Every row comes from one small tree of marks. The marks that hang from a mark follow it in brackets, in alphabetical order. Every link used is in the known rows. Which tree was each row made from?
Known rows:
bubon{rori vasim{lusuler{fifi}}}: [-0.48  0.93 -2.96  0.10 -1.72 -0.09 -0.45  2.70 -0.91 -1.78  3.07 -2.44
 -1.19  1.89  1.15  0.91 -1.60 -1.90 -1.16]
rori{bubon{fifi{lusuler}}}: [-2.70 -0.12 -1.54 -0.14 -0.65  0.71 -1.31  3.43 -2.51 -2.76  2.54  0.34
 -0.77  2.63  0.67  0.86 -1.01 -1.70  1.16]
fifi{benez{nogov{lusuler}} bubon{tivi vasim}}: [-0.12 -1.60 -3.84 -2.21 -1.21  0.37 -0.01  6.22  1.72 -1.33  3.53  1.58
  1.48  1.01 -0.25 -0.02 -3.63 -0.98 -0.54]
bubon{fifi rori tivi vasim}: [-0.83 -0.26 -2.40  0.00 -0.68 -0.15  0.10  1.82 -1.28 -1.76  1.72 -0.03
 -1.25  1.77  1.67  2.13 -1.86 -3.80  1.29]
tivi{bubon{fifi{benez{nogov} lusuler} rori}}: [ 0.13 -0.96 -3.36 -1.43 -1.34  0.31 -0.36  4.78 -1.62 -2.48  3.42  0.21
 -0.77  3.24  0.07 -0.29 -1.42 -1.20 -0.09]
benez{nogov{lusuler}}: [-2.21 -1.82 -2.73 -1.27 -2.01 -0.87 -0.75  4.69  1.11 -1.80  3.64 -0.08
  1.09  1.42 -0.84 -0.39 -1.94 -0.73 -1.58]
rori{bubon{fifi vasim{lusuler{nogov}}}}: [-3.18  0.65 -3.29 -0.42 -0.90  1.56  0.45  2.92 -1.04 -2.36  3.29 -0.66
 -1.34  2.89  0.24  1.48 -2.58 -2.97  0.21]
vasim{lusuler{fifi{benez{nogov} bubon{rori tivi}}}}: [ 2.80 -0.54 -4.56 -1.79 -1.78  1.27 -0.09  5.99  0.66 -1.77  5.73 -2.05
  0.61  3.01  1.90 -0.76 -2.57 -1.35 -1.59]
nogov{lusuler}: [-2.65 -0.82 -2.11 -0.56 -1.40 -0.81 -1.08  3.08  0.39 -1.53  2.58  0.38
  0.75  1.48  0.00  0.33 -1.34 -0.77 -0.32]
rori{bubon{tivi vasim}}: [-1.69  1.00 -2.29  0.27 -0.69 -0.07 -0.43  2.69 -0.46 -1.87  1.83  0.57
 -0.73  0.95  1.92  1.43 -1.65 -2.86  1.07]
tivi{bubon{fifi{benez} rori vasim}}: [-0.44  0.55 -3.10  0.27 -0.36 -0.05  0.45  2.09 -1.61 -1.69  0.96  0.57
 -1.90  2.48  0.85  1.13 -1.41 -2.04  1.22]
tivi{bubon{fifi vasim}}: [-2.48  0.99 -1.58  0.65 -0.43 -0.06  0.50  1.46 -1.30 -1.58  0.09 -0.86
 -0.91  2.15  0.35  1.55 -1.15 -2.69  1.34]
lusuler{fifi{benez bubon{rori tivi}} nogov}: [ 3.22  0.17 -3.54 -2.88 -1.16  0.03  0.31  5.30  0.43 -1.30  6.07 -0.76
  0.69  2.63  2.81 -0.98 -1.18 -2.11 -0.69]
nogov{lusuler{fifi{benez bubon}}}: [ 0.28 -0.75 -2.79 -1.50 -1.18 -0.05 -0.87  5.29  0.44 -1.26  3.73  0.11
  1.21  1.91  0.59 -1.02 -1.44  0.41 -0.73]
benez{fifi{bubon{rori tivi vasim} lusuler} nogov}: [ 1.75 -1.08 -2.00 -3.21 -1.13  0.20 -0.83  5.53  0.99 -1.93  4.33 -0.68
 -0.67  0.29 -0.66 -0.89 -1.92 -1.91 -1.24]
tivi{bubon{fifi rori}}: [-1.15  0.59 -2.38  0.41 -0.77 -0.45 -0.19  1.36 -0.86 -1.90  1.36 -0.90
 -1.44  3.12  0.55  0.54 -0.14 -2.26  1.28]
nogov{lusuler{fifi{bubon}}}: [-0.78 -0.35 -2.11 -1.25 -1.48 -0.52 -1.15  4.49  1.03 -1.37  3.31 -1.01
  1.04  1.73 -0.11 -0.99 -0.87 -0.20 -0.62]
benez{fifi{bubon lusuler}}: [ 0.02 -0.31 -0.06 -2.26 -0.24  0.47 -1.36  4.32 -0.33 -1.67  3.46 -1.25
  0.39  1.15 -0.12 -0.92 -0.62 -0.51 -0.79]
vasim{lusuler{fifi nogov}}: [-0.83  0.63 -2.57 -1.38 -1.98  0.47  0.18  3.72 -0.48 -1.62  5.30 -3.22
  0.74  2.85  1.81  0.15 -1.40 -2.09 -1.95]
benez{fifi{bubon{rori vasim} lusuler} nogov}: [ 1.02 -1.00 -1.54 -2.92 -0.90 -0.09 -0.94  5.63  0.53 -2.04  4.09 -0.95
 -0.93  0.35 -1.69 -1.38 -1.57 -0.81 -1.93]
bubon{fifi{benez lusuler{nogov}} rori tivi vasim}: [ 0.32 -0.80 -3.26 -2.67 -1.02  0.68  0.28  4.39 -2.13 -1.97  4.54  1.47
 -0.60  2.33  1.87  1.57 -2.66 -3.37  0.54]
rori{bubon{fifi tivi}}: [-1.78 -0.05 -2.27  0.48 -0.60  0.65 -0.37  2.33 -1.23 -2.22  2.16  0.13
 -0.70  2.56  2.15  1.31 -1.25 -3.21  1.81]

Write each row's tree:
[ 0.54  0.40 -2.62 -2.63 -0.68  0.79  0.10  3.62  1.45 -1.47  4.67 -1.89
 -1.24  1.53 -0.77 -0.66 -1.87 -1.79 -1.71]
benez{fifi{bubon{rori vasim{lusuler{nogov}}}}}
[-0.31 -2.70 -4.70 -1.46 -1.78  0.00  0.10  4.69  0.24 -1.89  3.33  2.10
 -0.79  1.57  0.07  0.88 -3.51 -2.29 -0.06]
bubon{fifi{benez{nogov{lusuler}}} rori tivi vasim}
[-2.13  1.21 -3.31  0.79 -1.01  0.69  0.06  1.07 -0.83 -1.99  0.89 -1.41
 -2.07  3.14 -0.13  1.65 -1.72 -2.52  1.02]
tivi{bubon{fifi rori vasim{lusuler}}}
[ 0.68 -0.69 -2.53 -2.58 -0.74  1.04 -0.21  6.82 -0.55 -1.71  4.02  0.61
  1.67  1.31  0.85  0.41 -3.28 -1.42 -0.50]
fifi{benez{nogov} bubon{tivi vasim} lusuler}
[-1.93 -0.72 -4.05  0.18 -0.88  1.96  0.38  4.61 -1.54 -2.55  3.02  0.07
 -1.17  2.62  0.30  1.19 -3.67 -1.70 -0.47]
rori{bubon{fifi{benez{nogov}} vasim{lusuler}}}
[-0.37  0.46 -2.44 -0.33 -0.92 -0.79 -0.24  2.28 -0.44 -1.51  2.25 -0.02
 -0.64  1.05  1.85  1.58 -1.60 -3.13  0.46]
bubon{rori tivi vasim}
[ 0.44 -1.79 -3.40 -1.85 -1.27  0.65 -0.03  5.24 -2.04 -2.31  3.79  1.06
 -0.56  1.89  1.17  1.31 -3.15 -2.71  0.00]
bubon{fifi{benez{nogov} lusuler} rori tivi vasim}
[-0.67 -0.63 -3.12 -2.18 -0.92  1.44 -0.21  4.90 -2.06 -2.44  4.94  1.66
 -0.10  3.07  2.43  0.78 -2.06 -2.77  1.07]
rori{bubon{fifi{benez lusuler{nogov}} tivi}}
[-0.33  0.04 -2.74 -0.77 -0.76  0.34 -0.72  3.18 -2.30 -2.20  2.36  0.64
 -1.10  3.35  0.97  0.46 -0.85 -1.26  1.18]
tivi{bubon{fifi{benez lusuler} rori}}
[-1.00 -2.61 -2.04 -2.01 -1.93 -0.77 -0.81  4.42  1.76 -1.67  3.95 -0.54
 -0.05  0.40 -1.29 -1.43 -1.55 -0.58 -2.45]
benez{fifi nogov{lusuler}}
[ 0.48 -0.13 -3.43 -1.48 -1.77 -0.78 -0.89  4.10  1.66 -1.41  3.07 -0.05
 -0.30  1.01  0.20 -0.21 -1.58 -1.65  0.13]
nogov{lusuler{fifi{bubon{rori tivi vasim}}}}
[-0.04  0.99 -3.90  0.12 -1.41  1.39 -0.19  3.90 -1.16 -1.92  3.30 -0.48
 -0.93  1.95  3.09  1.24 -2.67 -2.12 -0.02]
rori{bubon{tivi vasim{lusuler{fifi{benez}}}}}
[ 0.95  0.65 -1.56 -0.97 -0.94  0.06 -0.36  3.93  0.10 -1.27  3.46 -2.13
  1.34  2.00  2.47 -0.08 -0.73 -2.14  0.09]
lusuler{fifi{bubon{tivi}}}
[ 0.47  0.85 -3.86 -1.72 -2.25  0.26  0.39  3.33  0.15 -1.61  5.06 -2.26
 -0.65  2.16  2.17  0.89 -2.10 -3.53 -1.14]
bubon{rori tivi vasim{lusuler{fifi nogov}}}
[ 0.09 -0.97 -0.70 -2.81 -0.73  0.39 -0.65  5.84  0.25 -1.83  3.70 -1.25
  0.14  0.18 -1.47 -1.00 -1.92 -0.82 -1.94]
benez{fifi{bubon{vasim} lusuler} nogov}
[ 0.91 -1.13 -4.04 -2.12 -2.37 -0.79 -0.56  5.71  2.40 -1.67  4.14 -0.46
  0.04  0.91 -0.63 -0.97 -2.20 -1.60 -1.09]
benez{nogov{lusuler{fifi{bubon{rori tivi vasim}}}}}
[-3.48  0.65 -2.76  1.12 -0.60  1.54 -0.24  2.15 -1.66 -2.42  1.52 -0.60
 -1.60  2.60  0.38  1.96 -2.47 -2.36  0.87]
rori{bubon{fifi vasim{lusuler}}}
[ 0.77  1.04 -1.97 -0.71 -0.75 -0.72 -0.42  3.76 -0.20 -1.48  2.79 -1.69
 -0.60  1.28  0.60 -0.23 -0.75 -1.43 -0.50]
lusuler{fifi{bubon{rori vasim}}}
[-1.04  1.62 -2.43  0.20 -0.84 -1.15 -0.20  1.71 -0.12 -1.57  1.02 -0.54
 -1.43  1.56  0.27  0.63 -0.54 -1.99  0.51]
tivi{bubon{rori vasim}}
[-0.38  0.57 -2.75 -0.09 -1.25  0.88  0.12  3.73 -1.88 -1.47  3.11 -1.66
 -0.04  1.91  2.16  1.25 -2.54 -1.29 -1.27]
bubon{vasim{lusuler{fifi{benez}}}}
[-0.55 -1.10 -1.87 -1.17 -0.66  1.23 -0.45  3.90 -2.91 -1.94  3.20  0.75
  0.73  2.70  2.77  1.75 -2.19 -2.41  1.13]
bubon{fifi{benez lusuler} tivi}
[ 1.56  0.86 -3.79 -2.34 -1.79  0.83 -0.04  4.28  1.18 -1.59  6.01 -2.77
  0.52  3.27  1.82 -0.49 -1.46 -2.60 -0.90]
vasim{lusuler{fifi{bubon{rori tivi}} nogov}}
[ 2.07 -1.45 -1.90 -3.29 -1.27  0.25 -1.14  5.62  1.12 -2.03  5.16 -1.08
 -0.10  1.12 -0.11 -1.58 -1.28 -1.53 -1.34]
benez{fifi{bubon{rori tivi} lusuler} nogov}
